Every row comes from one small tree of marks. The marks that hang from a mark follow it in brackets, in the order of their numbers. Every link used is in the known rows. Which tree was each row made from?
Known rows:
Z_286[Z_228]: [  1.3  -5.7   6.5 -11.3  -7.2  -6.3 -10.4  -0.2   0.5  -8.6  -8.0  -6.6
 -11.0  -1.2   8.3  -4.7  13.9   8.1  -3.2]
Z_498[Z_313[Z_470[Z_250]] Z_581[Z_832]]: [  7.6  -3.7  26.9  14.2   5.7   6.5  -0.9  12.0  -8.5  -4.0 -44.0 -16.3
  -1.1 -12.5 -13.1  10.6  12.0 -18.7  27.3]
Z_581[Z_498[Z_313]]: [ 17.4   7.7   3.5  20.7   0.9  -7.1  -4.4   5.3  -3.4 -11.9 -11.3   0.7
   1.5  -4.1 -13.0   2.2   2.5   2.5   5.7]
Z_426[Z_832[Z_286 Z_581]]: [-15.9  26.0  18.1  -9.7  -5.6  -3.4  -3.9 -11.3  -1.3  -2.1 -19.1  -0.1
 -16.4  -2.9   3.8  17.9   5.3  -0.3   2.1]
Z_286[Z_228 Z_832[Z_581[Z_498[Z_313[Z_470[Z_250]]]]]]: [ 16.2  -5.2  27.9  22.6  -8.3   0.8 -15.2   0.7 -23.9 -36.0 -49.0 -14.2
 -30.1 -14.7  -8.1   3.8  23.4   5.2  17.8]
Z_426[Z_832[Z_286 Z_581[Z_498[Z_313[Z_470]]]]]: [  6.6  24.3  27.4  14.4   6.9  -7.8  -3.3  -2.1 -18.9 -19.9 -43.8  -3.2
  -2.5 -10.2 -16.7  16.2   7.9  -5.9  12.3]
Z_470[Z_250]: [  2.5 -12.4   3.4   3.6  -7.7  -0.8   5.6   1.2   3.1  -7.4  -5.0   0.1
 -10.6  -7.4   5.3  -5.3   5.3  -4.3   5.3]
Z_581[Z_832]: [-10.9  12.2  -4.6   1.7  -3.3  -5.6  -8.1  -7.4   8.3  12.2  -7.4   0.8
  -4.5  -7.6   5.8   4.8   9.0  -9.2   3.4]
Z_228[Z_286[Z_832[Z_581[Z_498[Z_313[Z_470[Z_250]]]]]]]: [ 17.1  12.3  20.0  34.5  -0.9   4.2   3.0  -1.7 -25.2 -26.9 -49.3  -6.6
 -18.4 -16.2 -11.3  14.4  14.7  -5.2  12.6]
Z_250[Z_470]: [  7.2 -12.6  -5.4  -2.4   4.7   4.8  -5.6   0.6  -8.0   3.5  -4.9  -4.9
  19.7   6.2  -5.7   2.1  -3.5   2.2   8.2]
Z_313[Z_470[Z_250] Z_498[Z_581[Z_832[Z_286[Z_228]]]]]: [  2.2   3.5  39.3   4.0 -25.3  -8.2  -5.1  13.5  -2.4  -1.5 -42.4 -21.0
 -16.5  -8.5  18.0 -11.2  26.7 -17.6  11.9]
Z_581[Z_498[Z_313[Z_470[Z_250]]] Z_832[Z_286]]: [ 17.2   9.5  21.8  27.5  -4.6 -19.9   4.1   6.2  -5.8 -15.7 -52.1   0.5
  -3.3 -25.7  -0.4  -8.2  16.9 -23.0  14.9]
Z_228[Z_286[Z_832[Z_581[Z_498]]]]: [ -3.4  30.0  -0.4  17.9 -11.5   3.3  -7.5 -10.7  -4.5  -8.1 -21.4   0.2
 -20.2  -7.6   3.5  16.4  10.4   3.4  -3.2]
Z_498[Z_313]: [ 11.6   6.1  10.0   6.8   9.7  -0.9  -2.0   2.4  -7.7  -7.2  -7.4  -4.2
   0.4  -3.5 -14.0   5.2  -0.4   4.4   5.7]
Z_313[Z_470[Z_250] Z_498[Z_581]]: [ 10.7 -14.1  25.3  16.8 -10.3  13.2   8.1  18.6 -10.1  -2.6 -14.3 -13.9
   1.9   2.5  -7.3  -6.0   2.9 -12.3  16.5]
Z_581[Z_498]: [ 6.2  2.2 -6.9 14.5 -8.4 -7.1 -2.8  2.2  4.1 -6.2 -3.5  5.2  1.4 -2.6
  0.1 -2.1  4.6 -1.3  0.4]
Z_426[Z_832[Z_286[Z_228]]]: [-11.0  17.3  13.6 -18.0 -14.4 -11.5 -13.8 -11.1   3.9  -3.5 -12.6  -5.9
 -18.0 -11.8   8.6  -6.9  22.9   0.7  -5.8]
Z_313[Z_470[Z_250] Z_498[Z_581[Z_832]]]: [  1.1  -4.4  21.6  19.1 -13.8   7.2   1.9  10.5  -1.2   8.7 -23.6 -13.5
  -2.4  -5.7   0.4  -1.0  12.5 -22.3  19.1]
Z_581[Z_498[Z_313[Z_470]] Z_832]: [ 11.8  10.8   5.4  28.7   7.6 -10.1  -5.6   1.1  -9.5  -6.1 -34.1   1.6
  10.1 -13.2 -15.0   4.7  13.3 -15.6  14.9]

Which tree is each row?
[  7.8  21.8  12.3  24.6  -2.6   3.3 -15.9  -5.3 -13.6 -15.7 -21.8  -7.0
 -18.1  -6.1 -14.9  17.2   5.8   9.3   7.9] -> Z_286[Z_832[Z_581[Z_498[Z_313]]]]
[ 19.7 -15.7  20.9  14.9  10.3   1.9  10.0   7.8 -19.0 -18.9 -27.4  -5.4
   1.4 -10.5 -16.1  -2.9   3.9  -7.5  17.1] -> Z_498[Z_313[Z_470[Z_250]]]
[ -3.2  25.8   1.2  12.8 -16.1 -22.5  -5.7  -2.4  14.2   2.7 -23.5   6.0
  -6.3 -14.2  15.7  -2.9  13.4 -14.0  -0.9] -> Z_581[Z_498 Z_832[Z_286]]
[  8.5  24.5  17.9   7.4 -13.9 -29.3 -17.7   0.0   5.6 -10.7 -38.2  -4.2
 -16.9 -17.7  11.5  -4.1  24.3  -0.8   1.2] -> Z_581[Z_498[Z_313] Z_832[Z_286[Z_228]]]
[ -8.4  28.0   6.3   4.5  -2.6   8.1  -4.1 -11.2 -11.4  -2.1 -18.3  -5.6
 -20.8  -3.1   3.3  20.8   5.5   5.4  -4.4] -> Z_228[Z_286[Z_832[Z_581]]]
[  9.9   8.3  37.9   9.9   1.3  -4.1   4.4  14.5  -8.5  -6.9 -54.2 -16.8
  -4.4 -16.4  -3.4   4.2  12.8 -22.9  23.1] -> Z_498[Z_313[Z_470[Z_250]] Z_581[Z_832[Z_286]]]
[ 18.5 -15.7  30.7  10.7   7.6  11.9   7.2  20.4 -18.1 -15.5 -36.1 -17.4
   1.4  -4.6 -19.9   5.5   3.0  -9.5  23.9] -> Z_498[Z_313[Z_470[Z_250]] Z_581]
[  2.3  28.1  26.7  -2.0 -12.0 -16.3 -20.4  -6.4  -3.7 -22.4 -38.1  -7.7
 -26.7  -9.2  -1.2  13.6  21.8  11.1   3.8] -> Z_426[Z_832[Z_286[Z_228] Z_581[Z_498[Z_313]]]]
[ 27.0 -13.8  14.1  29.4   2.4  -5.1   6.1  10.0 -13.9 -25.2 -31.1  -0.1
   2.5 -11.8 -16.1  -6.4   7.5 -10.4  17.4] -> Z_581[Z_498[Z_313[Z_470[Z_250]]]]
[ 13.1  26.2  17.6  30.2   7.6   4.4  -3.6  -3.1 -28.6 -19.4 -44.1  -5.1
  -6.5  -9.6 -17.1  19.5   9.1  -0.6   6.1] -> Z_228[Z_286[Z_832[Z_581[Z_498[Z_313[Z_470]]]]]]
[  7.2  14.7  42.0  -4.8   2.0 -10.2 -12.1  13.6 -11.8  -8.6 -56.9 -24.0
  -5.2  -9.9   0.5   5.0  21.6  -9.4  13.9] -> Z_498[Z_313[Z_470] Z_581[Z_832[Z_286[Z_228]]]]
[ -2.5  20.4   7.2   1.4 -23.4 -29.0 -14.9  -2.6  14.5  -5.3 -30.2  -0.6
 -17.4 -14.5  23.8  -9.2  27.1  -6.3  -3.9] -> Z_581[Z_498 Z_832[Z_286[Z_228]]]
[ -3.2  10.1  27.8 -21.0  -9.0 -13.6  -7.3   1.6  -3.7 -19.1 -33.6  -8.3
 -23.2   2.1  20.7   5.7   9.2  12.8  -3.6] -> Z_832[Z_286[Z_228] Z_581]
[ 15.3   0.2  21.8  33.6  -1.9   5.3  -5.7   2.0 -24.7 -27.6 -41.4  -7.2
 -18.1 -14.9 -17.4   8.6  11.3  -2.2  20.4] -> Z_286[Z_832[Z_581[Z_498[Z_313[Z_470[Z_250]]]]]]
[ -3.0   9.6  19.1  16.3  -5.9   8.1  -4.5   9.3  -6.3  16.9 -16.9 -13.7
  10.0   2.9  -4.5   5.1   7.1 -18.0  13.5] -> Z_313[Z_470 Z_498[Z_581[Z_832]]]
[ -6.9  25.3  30.3  -5.1 -26.6 -11.6 -16.7   8.3   8.4  11.3 -22.4 -19.2
 -17.7  -0.5  20.5  -4.6  21.1  -5.6   0.6] -> Z_313[Z_498[Z_581[Z_832[Z_286[Z_228]]]]]
[ 19.4   8.6  37.7   5.8   1.1 -16.7  -7.1  11.2 -21.5 -36.4 -58.3 -10.5
  -9.1  -3.5  -0.1   6.1  12.5   5.9   7.6] -> Z_832[Z_286[Z_228] Z_581[Z_498[Z_313[Z_470]]]]
[ 14.0  22.7  18.0  24.1   3.9 -19.8  -1.1   4.5  -9.5  -9.7 -44.2  -0.8
   7.7 -16.4  -5.3  -1.2  12.6 -18.7   9.6] -> Z_581[Z_498[Z_313[Z_470]] Z_832[Z_286]]
